Each row was made from one walk, in order. Every step used is in the known rows, and no mark comes twice. Write each row's walk.
Known rows
megade > mumit: [ 1.137  1.192 -0.398  0.708  1.817  0.725  0.714 -2.145  0.201  0.740
  0.779 -0.556 -0.189  1.001 -3.068 -1.168  0.523  0.324 -1.903  0.566
  1.521  0.246  0.281 -1.733 -1.112 -1.053 -2.765 -3.897]
geris > pusomo > mameb: [ 0.168  2.196 -0.713 -0.766  0.891 -2.809  0.739 -2.345  0.395 -1.197
  1.343 -0.307  0.915  0.263 -3.705  0.282  1.084  2.180 -2.997  2.325
  2.388  0.646  2.257 -0.442 -1.604 -0.855 -1.703 -2.881]
tarib > geris > pusomo: [ 0.062  2.727 -1.189  1.286  1.436 -1.673  0.031 -0.739 -0.848 -0.787
  2.282 -1.343 -0.316 -0.939 -0.853  1.722  0.793  0.704 -2.600  1.410
  2.372 -1.511  0.460 -0.463 -1.062 -1.283 -3.757 -1.814]
mameb > zive: [ 2.799  1.231 -2.406  1.415  2.327 -1.598  0.141 -1.899 -0.317  0.432
  1.188 -0.581 -0.081  0.767 -4.622 -1.667 -0.681 -0.034 -1.682 -0.860
  2.263 -1.475  1.272 -2.303 -1.024 -0.612 -1.210 -3.206]
mameb > zive > musur > pusomo: [ 2.694  0.968 -4.306  0.339  0.747 -1.718  1.654 -2.102 -2.246 -0.712
  1.514 -1.271  0.011  2.414 -3.949 -1.389 -1.911  0.479 -1.626 -2.046
  0.970 -0.883  0.209 -2.499 -0.963  0.954 -0.209 -1.447]
megade > mumit > tarib > geris > pusomo > musur > zive: [-2.074  1.226 -1.573  0.720  2.799 -0.590  0.280 -4.253 -2.795 -2.577
  1.199 -1.887  0.109  1.903 -1.840  0.395 -0.685  0.250 -1.376 -0.142
  1.947  1.897 -1.292  0.503  0.316  0.012  0.026 -2.331]
megade > geris > pusomo > mumit: [ 0.632  1.510 -1.357 -0.253  2.494 -1.198 -0.319 -3.634  1.163 -0.180
  1.598 -1.498 -1.963 -0.355 -2.547  0.204  1.152  1.192 -2.371  2.104
  1.494 -0.635  1.080 -0.050 -1.723 -1.359 -1.535 -3.288]
tarib > geris > megade > mumit: [-0.366  0.936 -2.229  1.798  1.644  0.045  1.714 -0.122 -0.059 -0.173
  1.588 -0.526 -0.589  0.370 -1.004  0.492  0.152  1.188 -2.178  0.946
  2.979 -1.467 -0.280 -1.378 -1.719 -0.483 -3.706 -2.297]
zive > musur > pusomo > mumit > tarib > geris > megade: [-0.024 -0.679 -6.124  1.453  0.973 -3.128  2.595 -1.837 -1.439 -2.531
  2.213 -3.220 -0.066  1.649 -2.665 -0.569 -0.955  3.690 -1.442 -2.117
  1.154 -0.710 -1.433 -1.845 -1.498  2.106 -0.645  1.240]
pusomo > mameb > zive: [ 3.097  1.020 -3.157  0.149  2.156 -2.776  0.909 -2.649  0.944  0.173
  1.338 -0.656  0.504  2.067 -5.236 -1.072 -0.341  1.135 -2.316  0.170
  3.277  0.325  1.137 -1.695 -1.609  0.012 -0.803 -2.939]
geris > pusomo > musur > zive > mameb: [-1.848  1.758 -0.484 -1.795 -0.209 -1.760  2.032 -2.665 -1.316 -2.589
  1.312 -0.949 -2.326  0.605 -3.390  0.023 -0.744  1.032 -2.306  1.656
  1.217  0.114  1.473 -0.478 -0.575 -1.404  1.799 -4.184]
megade > mumit > tarib > geris > pusomo: [-0.942  1.934 -0.772  1.892  3.091 -0.533 -0.610 -2.021 -1.364 -0.061
  0.635 -1.604  2.415 -0.790 -1.006 -0.131  0.624  0.249 -1.997  0.049
  2.247  1.871  0.002  1.059 -0.896 -0.566 -2.752 -2.211]
mumit > megade > geris > pusomo > musur > zive > mameb: [-1.010  1.483 -1.575 -1.791 -1.124 -0.956  0.825 -2.637  0.083 -2.241
  1.639 -0.224 -2.326  0.317 -2.074 -0.213  0.193  1.827 -1.896  1.473
  0.777  3.029 -0.657  0.743 -0.912 -1.286  2.775 -4.796]
mumit > pusomo > mameb > zive > musur: [ 2.432 -1.042 -4.212  0.784  0.225 -5.020  0.461 -1.278 -0.617  0.710
  0.621 -0.738  2.450  3.040 -4.670 -2.028 -1.560  2.092 -1.835 -0.089
  2.327  2.473 -0.271  0.386 -1.224  1.221 -0.436 -2.109]
musur > pusomo > geris > tarib > mumit: [ 2.540  3.521 -1.190 -0.502  2.565 -2.049  0.941 -4.258  1.746  0.738
  4.864 -3.850  0.703 -1.783 -2.448  0.601  1.461  1.646 -2.374 -0.266
  0.774 -2.345  1.060 -2.213 -1.261 -0.040 -1.439 -0.976]
geris > pusomo > mameb > zive > musur: [-0.118  0.822 -3.167 -0.381  1.543 -3.771  0.319 -1.617 -1.247 -0.285
  0.978 -0.333  1.756  1.843 -4.168 -0.741 -0.878  1.630 -2.722  0.516
  2.739  0.826  2.368 -0.035 -1.947  0.629 -0.296 -1.706]
geris > megade: [-0.132  0.549 -2.178  1.525  0.410 -1.323  0.929 -0.255  0.315 -1.431
  1.802  0.271 -0.609 -0.492 -3.541 -0.505  0.433  1.621 -1.809  0.248
  1.660 -2.562  1.901 -3.093 -1.628 -0.434 -2.396 -2.483]
geris > pusomo > musur: [-0.904  0.540  0.341 -0.589  0.960 -2.971 -0.513 -2.778 -1.324 -2.320
  2.330  0.106 -0.074 -0.101 -3.874  0.274  0.678  1.416 -1.823  2.360
  1.189 -0.820  1.859 -0.646 -0.190 -1.429 -1.836 -3.409]
mameb > zive > musur > pusomo > geris > megade: [ 1.165  0.177 -4.990  0.472  0.933 -3.201  1.377 -2.510 -0.672 -2.103
  2.588 -1.803 -0.324  1.734 -3.880 -1.127 -2.760  1.782 -1.079 -1.498
  1.862 -2.141  1.220 -2.506 -1.251  1.958  0.790 -0.289]
geris > megade > mumit > pusomo: [ 0.301 -0.091 -0.642  1.680  0.054 -1.462  0.910 -0.644 -0.628 -0.120
 -0.555 -0.110  1.768 -0.114 -2.504 -2.149 -0.301  1.649 -1.367  1.195
  1.779  0.295  0.736 -0.668 -1.624  0.501 -2.188 -3.404]
megade > mumit > pusomo: [ 2.211  0.418  0.071  1.215  0.456 -1.317  0.462 -1.907 -0.534  1.038
 -0.231 -1.035  1.656  0.918 -2.911 -2.071  0.063  0.778 -1.435  1.011
  1.330  1.713 -0.885  0.109 -0.845 -0.345 -2.503 -4.036]
tarib > mumit > pusomo > geris > megade: [ 1.073  0.108 -0.746  1.533  0.939 -4.214  0.703 -0.576  1.436  0.201
  2.546 -2.439  1.372 -1.858 -2.060 -0.693 -0.011  3.118 -2.714  0.866
  1.750 -0.725  0.073 -0.628 -0.474  0.616 -2.812 -0.843]
geris > megade > mumit > tarib: [-0.931 -0.013 -1.884  1.880  1.707 -0.386  0.066 -1.178 -0.423 -0.894
  0.407 -0.098  2.102 -0.340 -3.492 -2.347  0.166  1.328 -1.082 -1.022
  1.525  0.851  1.665 -1.637 -1.487  0.350 -1.242 -2.862]
mumit > megade > geris > pusomo > mameb > zive > musur: [ 0.454  0.722 -4.005 -0.309  0.361 -2.932 -1.113 -1.757 -0.040  0.301
  1.384  0.518  1.720  0.982 -2.788 -0.896 -0.020  2.435 -2.447  0.199
  2.030  3.613  0.761  0.992 -2.244  0.893  0.461 -2.432]
tarib > mumit > megade > geris > pusomo: [ 0.410  3.094 -0.068  0.660  1.516 -0.634 -0.506 -0.249  0.425  0.613
  1.754 -0.580  0.887 -2.852 -0.081  0.265  2.363  2.212 -3.752  0.885
  0.419  1.831 -0.128 -0.234 -1.478 -0.855 -2.852 -2.044]
mumit > megade > geris > pusomo: [ 0.785  2.138 -0.971  0.587  0.132 -0.755 -1.521 -1.610  0.502 -0.786
  1.636  0.165  0.356 -1.706 -1.318 -0.356  1.677  1.641 -1.675  0.976
  0.870  1.523  0.597  0.055 -1.334 -1.331 -1.362 -3.228]

Which walk is each row?
[ 0.613 -0.162 -1.642 -1.080 -1.424 -3.061  2.268 -2.291 -0.364 -1.644
  0.913 -1.405 -1.623  2.201 -4.023 -1.172 -1.433  1.458 -1.442  0.998
  1.102  1.541 -1.472  0.065 -0.012 -0.751  1.555 -4.505]	mumit > pusomo > musur > zive > mameb
[ 0.671  0.442 -2.006 -0.344  0.885 -0.855  1.298 -3.657 -0.555 -2.754
  2.679 -0.945 -2.800  2.942 -4.703 -0.246 -0.661  0.524 -1.127  0.025
  0.904 -0.994 -0.957 -2.723  0.054 -0.936  0.082 -3.351]	pusomo > musur > zive
[ 0.822 -0.051 -0.147  0.207  1.091 -4.386 -0.828 -2.060  0.043  1.352
  3.727 -1.391  2.107 -1.828 -3.437 -0.693  1.559  1.996 -2.177  1.289
  0.639 -0.229  0.539 -0.399 -0.518 -0.055 -2.471 -2.586]	geris > tarib > mumit > pusomo > musur
[-1.430 -0.815 -1.212 -0.780 -1.573 -1.681  3.258 -2.019 -1.027 -1.522
 -0.405 -0.509 -1.281  1.580 -3.198 -1.876 -2.022  1.870 -1.513  1.459
  1.765  1.756 -0.464  0.216 -1.065  0.575  1.829 -4.775]	geris > megade > mumit > pusomo > musur > zive > mameb
[-0.551  0.099 -3.964  3.018  1.425 -1.949  0.102  0.334 -0.082 -1.784
  2.357 -0.922  1.108 -0.630 -1.993  0.111  0.304  1.837 -1.412 -1.475
  1.888 -1.136 -0.026 -1.427 -0.826 -0.117 -2.575 -0.942]	mumit > tarib > geris > megade
[ 0.864  0.749 -2.306  0.715  1.654 -1.638  1.191 -4.478  0.299 -2.334
  1.702 -2.040  1.859  0.392 -3.257 -1.742 -0.712  2.007 -0.645 -0.651
  1.387  0.905  0.722 -1.452 -0.733  1.373  0.616 -1.655]	musur > pusomo > geris > megade > mumit > tarib
[ 4.044 -0.114 -2.773  0.714  1.012 -4.594  0.801 -2.513  0.405  0.553
  0.197 -0.677  2.255  1.693 -5.000 -1.833 -0.959  1.514 -1.889  0.839
  2.899  1.602  0.249  0.132 -1.305  0.618 -0.324 -3.015]	mumit > pusomo > mameb > zive
[ 1.274  2.871 -1.584  1.351  1.180 -1.362 -0.350 -1.057  0.628  2.090
  3.294 -1.432  2.410 -3.039 -2.510 -1.664  3.016  2.393 -2.389 -1.395
  0.605  0.040  0.948 -2.650 -2.230 -0.359 -2.425 -1.436]	geris > tarib > mumit > megade
[ 0.645  2.834 -1.059  0.553  2.539 -1.027 -0.235 -1.120  0.854  2.202
  3.349 -1.908  0.845 -2.603 -2.605 -0.218  2.486  1.110 -2.821 -0.546
  1.004 -2.163  1.856 -2.600 -1.933 -0.921 -3.195 -1.852]	geris > tarib > mumit
[ 3.112 -0.370 -6.738  1.527  3.359 -3.551  1.589 -3.664 -1.786 -0.687
  1.721 -3.721  0.553  3.027 -3.601 -1.507 -2.027  1.700 -1.385 -3.045
  1.795  0.411 -2.126 -1.210 -0.975  2.056  0.548  0.702]	mameb > zive > musur > pusomo > mumit > tarib > geris
[ 3.387  3.458 -1.783 -0.200  1.316 -2.568  0.576 -4.338  1.238  0.712
  4.606 -3.257  1.880 -2.375 -2.394 -1.149  2.048  2.942 -1.843 -1.216
  0.624 -0.131  0.187 -2.344 -1.378  0.554 -0.373 -0.191]	musur > pusomo > geris > tarib > mumit > megade
[ 1.509 -0.112 -4.523  0.037  1.527 -3.047  0.675 -1.735  0.127  0.469
  1.672 -0.495  0.560  3.278 -5.015 -1.133 -1.153  1.606 -2.419 -0.651
  2.313  1.004  0.807 -1.158 -1.682  0.695 -0.615 -2.092]	pusomo > mameb > zive > musur
[-0.689  2.386 -0.607 -0.600  1.041 -0.546  0.472 -2.789 -0.708 -1.407
  2.531 -0.938 -1.003 -0.349 -1.024  0.656  0.909  1.815 -3.048  0.834
  0.356  1.819 -1.586 -0.798 -0.269 -0.244 -0.110 -2.297]	tarib > mumit > megade > geris > pusomo > musur > zive
[ 3.249  0.585 -4.408  0.232  1.585 -3.011  0.823 -4.110 -0.509 -0.768
  2.840 -2.463 -0.184  2.758 -4.056 -1.105 -2.264  1.010 -1.124 -1.487
  1.444 -0.957 -0.014 -1.678 -0.448  1.091  0.805 -1.088]	mameb > zive > musur > pusomo > geris
[ 3.341  0.940 -4.207  1.162  2.620 -2.629  2.264 -4.437 -0.289 -1.692
  2.172 -4.024 -0.337  1.648 -2.897 -0.324  0.082  2.135 -1.499 -1.204
  1.484  0.015 -2.146 -1.356 -0.752  0.596 -0.827 -0.060]	musur > pusomo > mumit > tarib > geris
[ 0.632  2.681 -2.397 -0.547 -0.095  0.107  3.019 -1.177  0.360 -0.822
  0.880 -1.860 -2.718  1.297 -3.157 -0.872 -0.561  0.193 -2.315 -0.559
  1.481 -0.439 -0.337 -1.972 -1.272 -1.522  0.611 -3.829]	musur > zive > mameb
[ 2.262  1.768 -1.270  0.890  1.355  0.049  0.069 -0.237  1.754  1.248
  2.539 -0.893 -0.003 -1.069 -0.783 -0.262  1.988  2.087 -3.059 -0.090
  0.334  1.706 -1.942 -1.302 -0.952 -0.905 -3.083 -2.358]	tarib > mumit > megade > geris
[ 0.022  2.036 -0.537  0.084  1.631 -0.229 -1.267 -1.521  0.534 -0.669
  1.757 -0.063 -0.837 -0.932 -1.433  1.155  0.902  0.211 -2.360  2.073
  1.307 -0.840  1.008 -0.026 -1.092 -1.897 -2.263 -3.883]	megade > geris > pusomo
[ 0.747  2.183 -1.552 -0.738 -0.061 -1.732 -0.482 -2.286  1.558 -0.952
  1.764  0.691  0.974 -0.382 -2.246  0.416  2.112  2.631 -2.434  2.279
  1.700  3.119  0.567  0.630 -1.631 -0.805 -0.612 -3.608]	mumit > megade > geris > pusomo > mameb
[ 0.745  2.775 -0.682 -0.867  1.066 -1.784  0.275 -1.257  1.658  0.428
  2.112 -0.436  1.372 -1.759 -0.845  1.003  2.619  3.278 -4.378  1.958
  1.420  3.822 -0.291  0.373 -1.786 -0.464 -1.929 -1.996]	tarib > mumit > megade > geris > pusomo > mameb
[ 1.694  0.379 -3.584  0.583  1.624 -4.966 -0.063 -1.182 -0.138  3.286
  2.195 -1.885  4.015 -0.053 -3.932 -1.436 -0.063  2.189 -3.001 -0.815
  1.794  1.496  0.988  0.048 -2.449  1.836 -0.954 -1.179]	geris > tarib > mumit > pusomo > mameb > zive > musur
[ 1.540  1.020 -3.199 -0.476 -0.566 -1.147  2.023 -1.737 -1.386 -1.733
  2.002 -1.286 -0.434  2.210 -3.058 -0.499 -0.702  1.379 -1.679 -0.698
 -0.002 -0.801 -0.683 -2.356 -0.926  0.030 -1.730 -1.431]	zive > musur > pusomo
[ 0.420 -1.708 -3.709  0.974  0.324 -3.727  1.336 -0.929 -1.182  0.695
 -0.791  0.113  2.945  2.692 -4.092 -2.547 -2.230  2.476 -1.974  0.297
  2.790  2.579  0.765  0.468 -2.205  2.635 -0.283 -2.342]	geris > megade > mumit > pusomo > mameb > zive > musur
[ 1.082  1.638 -2.175  0.374  1.647  0.308 -2.223 -2.307  2.471  0.988
  3.685 -0.545 -0.334 -1.023 -2.557  0.512  1.987 -0.112 -1.013  0.211
  0.927 -2.196  1.657 -0.791 -1.801 -1.929 -1.826 -4.397]	megade > geris > tarib
[ 2.735  0.962 -0.194  0.910  1.835 -4.042  0.112 -1.604  1.608  1.298
  2.648 -3.123  1.210 -0.695 -2.276 -0.724  0.422  2.033 -2.828  1.037
  1.274  0.832 -1.360  0.033  0.128 -0.262 -3.106 -1.570]	tarib > mumit > pusomo > geris
[ 2.126  1.159 -3.441  0.564  1.591 -0.864 -1.355 -4.421  2.745  1.486
  3.579 -1.466 -0.526 -0.822 -3.587 -1.793  2.909  2.277 -0.555 -0.369
  1.036 -0.071  0.354 -1.197 -2.735 -0.716 -0.157 -3.183]	pusomo > mumit > megade > geris > tarib
[ 2.138 -0.858 -3.004  0.527  0.986 -3.527  0.987 -2.015 -1.054  1.743
 -0.510 -0.789  2.589  3.851 -4.302 -2.573 -1.863  1.503 -2.007  0.178
  2.347  3.844 -0.640  1.074 -1.702  1.689 -0.589 -3.161]	megade > mumit > pusomo > mameb > zive > musur
[ 1.489  1.343 -2.533 -0.027  0.319 -2.469  1.937 -3.415  0.948 -2.676
  2.857 -1.674 -1.140  0.067 -3.254 -0.024 -0.461  2.312 -1.181  0.487
  1.662 -2.566  1.059 -2.652 -0.734  0.332 -0.615 -1.367]	musur > pusomo > geris > megade
[ 0.168  0.832 -1.912  0.427  3.029 -1.820 -1.671 -3.954  0.924 -0.692
  1.141 -1.943  0.342 -0.585 -2.971 -0.735  1.281  1.468 -1.598  0.609
  1.132  1.371  0.976  0.652 -1.426 -0.870 -0.354 -2.665]	megade > geris > pusomo > mumit > tarib
[ 2.791  1.111 -0.724 -0.146  0.793 -3.830  1.844 -0.879  1.267  0.946
  1.281 -1.808  2.146  0.364 -2.984 -0.241  0.987  2.975 -3.958  1.575
  1.657  2.465 -1.287 -0.137 -0.859  0.102 -3.288 -1.937]	tarib > mumit > pusomo > mameb
[-0.044 -0.617 -4.792  2.594  2.849 -2.865  0.952 -1.901  0.373 -1.394
  2.234 -2.658 -0.365 -0.123 -3.249 -0.648  0.373  2.796 -1.466 -1.219
  2.483 -0.855 -0.255 -1.533 -1.438  0.547 -1.664 -0.209]	pusomo > mumit > tarib > geris > megade
[ 2.505  1.295 -4.837  0.135  1.734 -3.214 -0.510 -4.934  0.006  0.202
  4.145 -2.415  0.958  0.981 -4.345 -1.347 -1.148  0.603 -0.290 -2.238
  1.246 -2.454  1.898 -1.695 -1.490  1.121  1.506 -1.120]	mameb > zive > musur > pusomo > geris > tarib
[ 4.179  1.648 -2.987 -0.258  0.175 -1.996  2.941 -4.770 -0.174 -1.544
  1.403 -2.334 -0.453  0.957 -4.226 -2.418  0.814  3.253 -1.162 -0.759
  0.814  0.700 -1.098 -3.086 -1.868  0.541  0.074 -1.101]	musur > pusomo > mumit > megade
[ 1.427  1.812 -2.398 -0.534  2.629 -2.205 -0.833 -2.950  1.139  0.055
  1.256  0.098  0.548  0.447 -3.150  0.833  0.137  0.564 -2.928  1.958
  3.133  0.748  1.815  0.770 -1.800 -0.496 -0.118 -3.944]	megade > geris > pusomo > mameb > zive
[ 0.669  0.509 -1.290  1.432  2.374 -0.056 -0.572 -2.299 -0.206  0.100
  0.627 -1.067  2.247  0.682 -3.569 -2.489  0.649  0.596 -1.159 -1.266
  0.831  2.127  0.236 -0.986 -0.844 -0.386 -1.531 -3.187]	megade > mumit > tarib
[ 1.340  1.735 -1.879  0.601  1.962 -2.140 -1.808 -4.238  2.477  0.665
  4.798 -1.938  0.392 -0.890 -3.967 -0.470  1.641  0.774 -0.513 -0.266
  1.795 -2.201  2.216 -1.468 -1.202 -1.320 -1.074 -2.860]	pusomo > geris > tarib
[ 0.917  2.460 -1.313  0.318  2.651  0.000 -1.228 -0.973  2.413  2.630
  4.197 -1.527  0.146 -2.191 -1.420  1.246  2.638  0.435 -3.040  0.325
  0.617 -1.595  0.629 -1.212 -1.719 -1.385 -3.160 -2.933]	megade > geris > tarib > mumit
[ 2.681  0.730 -2.782  0.924  0.855 -2.198  1.136 -3.441  0.741 -0.158
  1.585 -1.947 -0.639  0.420 -4.453 -3.081  1.514  3.279 -1.174 -0.299
  1.187  0.960 -0.514 -2.452 -1.764 -0.171 -0.949 -1.722]	pusomo > mumit > megade
[ 2.200  2.018 -2.648 -0.168  1.364 -2.355 -0.994 -2.937  0.824 -0.046
  0.990  0.657  1.328 -0.055 -3.102 -0.626  0.696  1.807 -2.348  1.038
  2.763  3.000  1.160  0.641 -1.964  0.128  0.549 -3.339]	mumit > megade > geris > pusomo > mameb > zive
[ 2.323  1.399 -0.287  1.303  0.985 -2.872  1.012  0.068 -0.108  1.310
  1.123 -1.984  1.512 -1.043 -2.115 -0.832  0.719  1.586 -3.297  0.652
  0.706  0.630 -1.181 -0.871 -0.511 -0.366 -3.898 -1.889]	tarib > mumit > pusomo
[ 1.249  0.033 -4.052  1.334  1.844 -1.823 -0.272 -0.746 -1.114  0.606
  1.572 -0.816  0.115  2.059 -4.222 -1.827 -1.312  0.409 -1.593 -1.835
  1.315 -0.787  0.654 -2.088 -1.155  0.081 -1.414 -2.146]	mameb > zive > musur
[-0.072  0.609 -1.920 -1.465 -0.139 -1.097  2.728 -2.517  0.255 -2.290
  1.972 -1.341 -3.487  2.217 -4.184 -0.567 -0.906  1.098 -1.590  0.649
  1.000  0.507 -0.130 -1.440 -0.283 -1.442  1.465 -4.315]	pusomo > musur > zive > mameb
[ 4.667  2.132 -3.470 -0.918  1.534 -2.734  2.758 -4.129 -0.006 -1.167
  1.183 -1.110  0.356  2.415 -4.980 -0.518 -0.973  1.408 -2.400  0.219
  2.559  0.068  0.537 -2.198 -1.395  0.677  0.230 -2.306]	musur > pusomo > mameb > zive
[ 1.136  0.720 -2.158  2.186  3.142 -0.201 -0.015 -1.706 -0.190  0.631
  1.611 -1.702  1.227  0.920 -1.678 -0.590  0.441  0.589 -1.481 -0.970
  1.904  1.585 -1.615 -0.076 -0.352 -0.707 -2.679 -2.526]	megade > mumit > tarib > geris
[ 1.544  1.707 -2.689  0.881  0.316 -0.147 -2.318 -2.358  2.231  1.098
  3.747  0.219  0.699 -1.541 -2.362 -0.813  2.697  1.081 -0.595 -0.648
  0.603  0.077  0.892 -0.967 -2.095 -1.080 -1.195 -3.743]	mumit > megade > geris > tarib
[ 1.653  0.495 -4.984  1.664  1.930 -2.728  2.754 -3.325 -0.569 -2.774
  1.933 -3.102 -0.492  0.287 -2.950 -0.226 -0.206  3.141 -1.464 -1.121
  2.069 -1.317 -0.820 -2.263 -1.355  1.207 -0.663  0.396]	musur > pusomo > mumit > tarib > geris > megade
[-0.899 -0.621 -2.172  1.281  0.587 -1.527  2.309 -2.497 -1.677 -2.077
  1.274 -1.020 -1.138  2.460 -1.576  0.286 -1.805  1.416 -1.023  1.072
  2.347 -0.206 -2.501 -0.302 -0.281  1.097 -0.954 -2.781]	tarib > geris > megade > mumit > pusomo > musur > zive
